In the rows, 128 means zero.
Known rows, with every step that occurs
T S Y: [143  49 110 105 140 150 149 120  92  72 134  82 140 106 135 161 172 144
 140 139 111 116  71 152 102 164 104 129 117 115 121 101 117  90 107 108
  88 124 101 101  88 148 141 175]
H M Q: [151  77 155 110 126 117  95 113 125 138 151  91 158 145 113 139 147 141
  98 133 109 142 146  81 111 137  99 103 135 114 157 113 122  86  81 146
 120 103 161 126 152 153 128 146]
Q M: [ 96 101 123 102 153 153 102 121  86 103 121  78  79 121 127 120 182 130
 110 115  89 131 113 102 145 142 109 115 137 146 131  66 110  83 110 130
 117 148 140  88 130 113 123 125]
H U: [122  82 161 155 153 109 106 100  93 158 143 134 116 141 106 143 141 136
  97 153 136 102 104 112 138 125 134 131  92 123 111  77 123  75 142 117
 134 135 131 108 154 136 146 129]
P U H M: [119 115 123 150 158  90 112  88 127  86 121 128 111 143 104 143 131 133
  92 102 112 135 128  90 173 163  89  99 126 133 127 127 140 127 133 146
  50 132 122 157 136  95 135 142]
S T: [120  96 136 117 145 130  98 112  92 123 116 137 118 154  93 101 102 150
 122 127 112 120  90 135 156 139 143 105 121 142 129 119 129 111 155 131
 107 111 118  80 111 156  91 113]
C M H U T: [129  67 176 127 161  82 102  97 124 160 127  85 139 179 118 128 140 104
 103 139 120 100 127 134 155 192 142 124 135  72 128  68 119  93  80 147
  91 100 157  71 133 103 165  88]
J Y L Q Z N: [164  83 142 115 161 184 120 119 106 133  90 117 198  94  97 104 108 179
 125 126  90 112 145  80 143 145 104 144 129 128 121 102 138 112  60 101
  88 102 108 140 149 128 130 204]
M H: [127  59 147 121 153 102 119 106 145  95 129 129 150 160 137 127 142 134
 131  98  96 105  72  98 142 156 138 126 109 136 155  88 117 110  73 146
  86 113 139  92 136 109 149 100]
C M Q Z: [116  76 144 107 137  74 123 112 117 150 132  62 177 171 132 120 144 154
  92 126 110  98 157 127 149 188  95  98 116  63 142  97 101  75  36 138
 131 132 151  84 135 119 105 146]
Y L Q M: [156 109 118 100 134 180 121 162 104 135  86  93 140 119  93 104 151 149
 128 104  98 133 185 100 113 127  92 160 127 159 122  97 125  71  91 125
  83 133 141 103 158 157 104 190]
M Q Z N: [130  65 151 122 127  87 126  92 116  99 152 106 186 169 125 120 142 172
 105 123 113  82 132  65 137 131  94  93 103 103 147 100  93  90  52 120
 143 137 147 106 152 143  86 165]
S H M Q: [133  55 135 111 138 121  95 108 133 141 135  98 159 149 114 124 125 151
 144 124 104 129 140  74  76 152  69 109 133 133 157 110 106  70  53 155
  90 121 114 100 155 157  98 118]
U H M: [142  98 154 124 145  98 116 108 123 126 147 111 136 130 105 134 122 123
  87 109  95 146 142  82 140 179 108  95 139 136 122 137 119  97 133 146
  71 132 129 115 126 100 171 136]
K M Q: [144  48 147 122 113 119 104 128 173 105 166 115 155 181 124 123 172 133
  96 140  90 115  92  91 129 150 109 120 112  81 129 124 121  75  81 111
 129 114 160 127 108 144 145  94]
Q Z N: [112  88 135 121 164  91 137  99 110  90 141 106 154 138 137 125 112 170
 118 137 111  75 113  85 124 137  90 108 122 123 135  90  70 104  97 123
 143 151 111 138 142  98  96 154]
Y S T U H: [113  68 151  93 136 136 100  86 103 125 133 133 112 154  95 101  94 122
 100 138  61 123 107  82 187 136 117 118 127 159 107 137 125 101 156 162
  88  76 138  46 117 133 108  73]
M C: [117 102 128 123 164 133  97 105 100  95 138 118 126 130 155 128 151 119
 116 122 102 132  50  95 141 144 121 117 113 154 139 163  92  56 103 152
 133 119 117  92 129 141 108 140]
U P: [ 88  78 125 154 154 154 116  73 129 102 125  99 136 122 120 110 109 134
 103 140  74 119 115 115 150 122 150 115  94 152 148 108 102  58 103 120
 101  96 147 133 105 117 102 166]
J Y S H U T: [120  47 192 111 174 222  90  57 100 147 116 117 133 122  98 143 109 135
 117 165  66 127 100  77 178 154 134 143 119 147 102 106 141  87  72 131
  79  45 108  76 105 121 153 101]
Y S T: [127  80 155  86 150 186 104  75 100 117 120 129 105 158  98 105  87 135
 109 147  78 119 115 104 196 132 135 128 117 165 114 121 125  86 135 151
 113  58 146  60 104 143  82  90]
S H: [ 97  62 123 123 157 129 114 114 127 124 117 115 130 140 125 117 122 160
 162 118  97 109 102 105  98 153  92 121 117 157 133 111  96  77  82 148
  87 141  82  92 125 136  98 115]
Y J: [129  91 140 137 149 143 123 111 131 123 122 139 113 128 111 145 118 136
 119 134 103 116  85 135 132 190 162 108  79 152 120 156 102 108 106 124
  94 117 139 132 114 164 139 178]
P U: [ 93 107 113 150 162 110 117  97 124  79 105 132  99 146 120 139 149 155
 120 115 114 114  92 122 172 131 102 117 107 138 132 108 134 130 119 134
  84 131 113 160 126 116 100 142]
T S Y L H M: [176  77 114  85 131 173 133 110  84  83 115  75 173  82 116 139 142 143
 136 146 114 128 115 145  77 183  61 132 150 122 103 111 120  74  90 119
  63  86 118 139 112 155 139 205]
J Y: [113  73 152 125 167 175 103  97 105 127 111 118 144  98 118 126 135 160
 115 132  77 131  74 109 174 156 146 122 123 127 127 105 146 119  86 112
  98  99 103 123 104 114 165 149]
H U T S Y: [139  64 179 142 144 136 120 107  75 126 150  97 121 138  97 189 177 112
 104 172 139 117  91 142 114 149 136 137 107 107  96  96 122  82 143 106
  94 100 122  92 105 159 167 146]
C M: [109  86 133 113 162 103 117 115 123 152 112  71 124 142 131 108 132 137
 110 137  99 111 141 153 157 182 116 111 148  86 125  91 107  89  94 144
 115 129 130 103 111 109 126 132]
Y L H U T: [144 118 182 129 133 159 101  95  90 146 100 121 159 120  80 105 110 134
 108 144 119 121 146 120 125 162  97 134 136 152  65 124 120  67 105 132
  74  73 144 137 134 149 134 179]
L Y S H M: [160  48 177  78 157 183 120  68 143 150 121  81 117 107 120  95 103 135
 134 131  77 121 155 124 125 167  87 156 142 127 119  83 113  44  53 166
 100  86 125  82 120  92 115 120]
L Q: [148  79 143 124 167 122 138 154 125 172 123 108 122 132 100 134 136 144
 114 115 111 122 165 126 122 105 149 144 106 148 129 111 126  77 119 115
 103 147 116 115 131 138 110 175]
S Y L H: [153  97 133 101 144 166 133  94  94  68 113  93 131 100  96 126 107 142
 130 117 136 113 111 133 108 169  88 104 141 143  97 122 128  68  69 133
  50 108 131 145 126 125 118 196]
H M: [136  96 144 110 155 129 101 123 121 134 141  95 126 121 120 144 130 135
 110 144 105 144 130 103 106 142 105 115 152 134 147 109 108  96 119 151
 114 112 134 148 142 119 141 136]
Y S H: [109  51 147  92 161 184 119  75 127 119 121 112 115 148 124 119 101 145
 139 143  64 110 121  80 149 142  92 140 116 177 116 114 100  59  76 165
  97  80 118  70 115 125  86  93]
S T U P: [ 80  75 113 134 137 103  82 110 102 127 127 123 130 134  96  87  96 133
 120 142  82 121  81 123 132 110 138 107 121 138 149 118 118 102 165 136
  96 103 125  92 124 152  85 105]
K M: [127  66 134 121 140 131 110 137 169  98 155 117 128 158 131 129 154 129
 108 152  87 117  75 115 122 153 115 132 129 101 117 120 109  84 122 117
 126 119 132 150  95 112 160  82]
T U H M K: [107  66 138 120 138  64 106 134 151 128 155 102 129 109 121 125 136 112
 109 116  77 134 101  71 117 148  93 110 146 107 133 129 106  91 141 180
  61 162 112 114 154  98 172 100]
H U T: [117  86 200 157 151 123 102 106  94 157 146 118 107 155  90 165 155 117
  94 162 131 119 109 121 136 129 153 130 109 125  98 104 119  89 148 123
 112 107 134  99 119 142 160 121]
Y S T U: [106  66 145  86 141 151  96  94 102 129 128 126 107 148 103 103 100 132
 114 154  69 120  98  94 173 116 116 129 130 158 119 122 119 101 149 163
 111  68 138  62 118 142  89  73]
N Z: [108 106 168 129 161 113 139 128 132 100 110 109 116 110 116 154 130 140
  85  84 107  98 130 124 128 108 105 127 110 165 126  97 105 116 115 148
 120  76 105 106 133 152 125  98]
K M H: [143  47 141 116 141 112 108 125 187  82 157 129 148 181 138 126 152 117
 118 130  86 106  54  97 122 168 124 136 122  97 138 102 114  94  86 125
 103 106 148 129 112  97 175  50]
K M Q Z N: [146  51 145 118 122  96 116 114 167  85 174 111 177 185 130 123 154 145
  95 147 100  87 102  69 119 148  88 111 117  71 133 110  95  78  70 104
 148 125 155 142 126 125 125 104]

Rows
[120  78 140 116 155 121  90  98  90 115 132 102  99 150 123 130 181 108
 105 109 113 109  96  80 143 148 127 131 112 132 141  26 124  78  91 128
 109 137 163  58 172 104 155  83] : Q M H U
[102  54 147 107 162 210  78  55  97 128 111 120 141 105  98  96  83 136
 101 162  39 133  82  85 201 131 149 127 120 144 129 111 150  99 105 127
  86  30 133  88 106 123 121 106] : J Y S T U P
[105  62 172 150 157 126 100 104 106 156 133 117 118 157  98 148 133 133
 141 147 121 109 110 106  94 148 113 130 109 141 109 104 102  69 106 137
  86 123  91  78 129 152 124  99] : S H U T
[142  48 183 140 143 105 110  99 116 124 141 124 160 170 118 159 169 111
 118 134 113 106  76 110 129 161 146 148  98 114 128  77 121 103 104 125
  84  83 143  67 130 139 182  96] : M H U T S
[151  81 142 119 177  93 150 140 116 151 134  99 151 137 107 132 112 160
 112 125 120  86 179  98 111 103 121 132 109 134 133  92  96  80 106 104
 128 165 110 134 155 115  85 185] : L Q Z N
[ 89 111 153 151 161 122 111 100 123  73 109 115  91 162 104 162 159 134
 117 127 108 131  98 130 174 135 121 115 126 140 122 134 128 141 122 139
  62  99 116 153  92 124 112 135] : P U T
[128 105 133 148 138  82 106  82 131  90 127 128 130 159  98 140 144 135
  85  95 111 134 137  76 179 161  88  90 113 122 135 130 149 122 106 141
  51 125 138 143 143 117 127 149] : P U H M Q
[137  99 156 112 154 203  95  85  95 132  80 122 179  77  98  89 104 164
 118 127  79 134 109 109 163 178 105 128 145 143  91 119 151 100  58 116
  65  65 117 148 119 125 155 191] : J Y L H
[160  65 114 123 131 176 133  76  76  90 114  86 175  90 105 131 133 135
 121 157 121 108 109 146  99 169  88 140 104 124  96  90 124  41  95  93
  65  80 132 125 114 159 128 213] : T S Y L H U P
[158 105 128 112 134 144 147 163 118 138 100 113 189 130  99 125 121 174
 124 110 111 115 176 109  96 138  87 162 101 154 123 131 107  72  79 128
  93 129 124 122 160 145  98 199] : Y L Q Z
[102 110 123 160 154  87 125  87 127  73 112 142 106 151 109 132 137 143
  99  91 107 119 108 102 195 163 104 100 102 138 114 129 141 126 128 135
  49 139 112 137 119  99 127 146] : P U H
[ 82  68 135 134 130  48 115 141 125 132 150 119 133 122 123 120 151 130
 111 106  72 126  90  85 126 145 100 108 131 132 120 134 109 121 149 153
  76 157 106  98 131 110 167 116] : T U H
[113  58 156  92 161 194  80  80  92 134 112 128 133 110 100 108 100 144
 110 152  52 132  76  87 199 140 137 130 134 141 119 114 155 122 112 135
  93  48 119  80 110 127 137  94] : J Y S T U
[118  59 161  98 155 181  87  72  94 132 116 137 138 113  92 105  96 136
  97 135  47 135  82  75 211 159 138 117 129 142 107 127 160 122 119 134
  72  56 117  64 105 116 154  96] : J Y S T U H
[159  76 170 123 145 148 133  97 142 148 115 113 112  98 114 110 123 136
 123 114 104 112 108 178 132 204 154 135  97 111 111 118 118  82  77 125
  98 124 137 116 105 126 152 192] : L Y J
[134  65 153  78 142 155  93  79 130 121 138 118 108 139  95 102  79 108
 100 144  61 128 116  68 180 139 115 124 139 135 121 132 123  73 150 187
  73  82 145  62 138 118 114  62] : Y S T U H M K
[113  41 158 126 177 227  90  31 105 141 112 118 146 109 102 117  87 139
 108 165  58 115 103  69 183 146 134 140  94 151 118  87 141  54  60 120
  86  46 121  88 123 113 131 116] : J Y S H U P
[126  53 170 105 125 133 119 128 108 123 141  70 188 157 119 173 172 139
 135 150  83 138 126 112  71 174  83 129 129 118 130 141  84  90  75 135
  82  79 104  82  91 169 125 137] : U T S H M Q Z
[112  81 126  98 154 134  99 112 105  86 123  90 102 146 135 120 179 118
 120  92  89 120  92  83 143 156 119 121 130 143 154  46 113  93  76 140
  93 133 155  67 148  99 141  92] : Q M H
[151  88 156 120 150 117 119  97 154 109 146 104 125 122 108 129 111 113
  92 107  90 136 135  75 157 180 119 104 130 111 124 132 116  61 124 169
  53 154 127 110 137  88 170 129] : U H M K
[141  85 191 127 161 129 112  73  65 147 140  94 118 112  88 156 133 103
  93 165 139 113 115 153 118 162 128 111 129 126  60  99 127  55 126 105
  77  85 124 129 101 130 151 168] : L H U T S Y
[ 93  80 131 140 153 130 116 106 117  77  99 109 121 155 117 160 173 142
 148 134  94 127  93 136 141 154  86 133 122 138 117 126 118 133 112 134
  48  94  83 128  83 151 104 134] : P U T S H
[125  68 147 111 135  92 110 105 126 158 123  70 156 168 125 102 149 141
 101 128 103 111 158 131 161 177 110  99 130  65 138  96 120  80  54 139
 119 122 158  82 121 140 113 143] : C M Q
[114  35 110 144 142 141 118  88  97 139 121 107 172 122 127 126 142 144
 144 160  93 102 101 124  91 153  92 156  80 130 121  74 101  46 105 102
  98 109  94  80 119 169 113 147] : T S H U P
[134  64 153 125 163  73 105  95 123 162 124  94 146 170 129 113 133 118
 105 131 125  88 124 129 157 189 131 124 124  71 134  50 121  82  75 142
 104 121 154  76 155 100 156  93] : C M H U
[150  46 181 136 140 109  97 119 171 106 168 131 140 195 119 150 163  96
 101 154 107 104  62  97 121 164 143 143 118  88 118  96 119  86 106 118
 102  88 157 118 116 108 197  37] : K M H U T
[124  66 139 107 163  85 115 106 141 135 114  81 148 164 140 104 131 127
 120 115  97 100 122 135 156 196 126 117 140  81 146  72 113 101  58 154
  91 116 148  82 129  94 145  99] : C M H
[161  93 165 102 137 197  81  82  98 141  93 111 205  85  90  95 111 159
 106 127  84 145 134  85 148 177  90 118 150 126 108 120 160  94  37 121
  67  48 141 151 139 141 154 193] : J Y L H M Q
[160 117 115  98 139 183 110 154  94 126  92  95 143 115 108 101 157 134
 125 100 102 140 159  88 114 132  89 161 124 166 127 123 116  48  85 134
  92 126 142  91 165 165  94 189] : Y L Q M C
[128  69 164  92 167 224  87  61  91 126 105 131 130 119  96 110  92 148
 104 149  63 132  86  93 218 152 151 127 124 148 117 112 159 109 100 127
  96  40 125  78  98 128 131 110] : J Y S T
[122  62 166  97 171 220 104  66 107 122 113 118 134 106 117 126 117 149
 103 148  52 131  91  85 208 151 140 137 122 145 114 107 148 102  74 127
 100  52 124 103 100 105 154 126] : J Y S
[135  47 164  84 162 202  95  61 111 135 125 102 181 124 114 137 103 161
 110 146  62 128 118  49 154 166  90 128 116 134 137 109 131  75  16 141
  94  53 120  88 139 114 126 115] : J Y S H M Q Z
[139  54 165 120 153  88 110 100 116 159 123  77 161 171 127 131 158 107
 110 146 113 101 123 146 144 202 129 137 130  65 125  62 115  94  84 135
  91  93 147  61 121 121 171 100] : C M H U T S
[126 108 127 144 161 103 116  82 150  73 119 125 104 138 107 138 122 126
  97 100 109 127 121  85 187 165  96 103 116 116 130 123 139  95 123 163
  35 149 118 154 145  87 133 132] : P U H M K
[128  51 158  89 178 223  91  64 114 137 112 106 143 103 113 127  98 147
 125 152  53 136 109  67 162 160 107 134 139 150 127 106 138  89  56 144
  83  51 107 101 121 111 141 107] : J Y S H M
[125 125 120 147 162  92 101  83 118  75 125 131 113 142 119 143 135 116
  90  99 114 142 103  76 172 168  87  98 122 142 133 153 131 103 127 154
  58 126 119 145 143 104 126 141] : P U H M C
[150  72 173 139 126 158 122 113  76 118 132 101 143 134  92 174 170 123
 116 169 138 118 103 135 108 159 114 147 112 111  91 105 124  82 133 111
  83  88 128  95 115 172 164 161] : H U T S Y L
[117  50 184 111 159 181 106  67 112 143 133 115 106 163 101 144 108 122
 123 165  83 111 128  80 147 138 110 149 109 165  97 109 106  55  98 157
  95  67 125  59 121 136 108  78] : Y S H U T
[122  96 126 134 138 159 131 109 107  38  96 100 128 142 106 170 177 141
 138 130 114 131  90 145 144 160  85 134 127 129 113 135 131 135 109 129
  32  84 111 145  86 152 117 173] : P U T S Y L
[187  63 120  84 113 167 131 105  87  87 121  71 192  98 112 138 155 143
 128 137 119 129 125 130  80 183  58 124 136 109 111 111 128  68  65 115
  64  82 135 124 119 174 130 211] : T S Y L H M Q
[111  75 132 129 156 138  88  76  95 107 130  95 107 144 119 119 165 100
  97 117 102 109 105  76 148 143 134 128 100 136 152  21 120  56  85 120
 100 119 176  68 168 102 140  96] : Q M H U P
[153  59 183  87 152 180 135  70 137 137 122  91 107 109 123  94 121 137
 114 126  73 115 136 142 171 157 121 160 127 121 105  86 123  58  73 150
 118  87 140  82 100  89 129 139] : L Y S
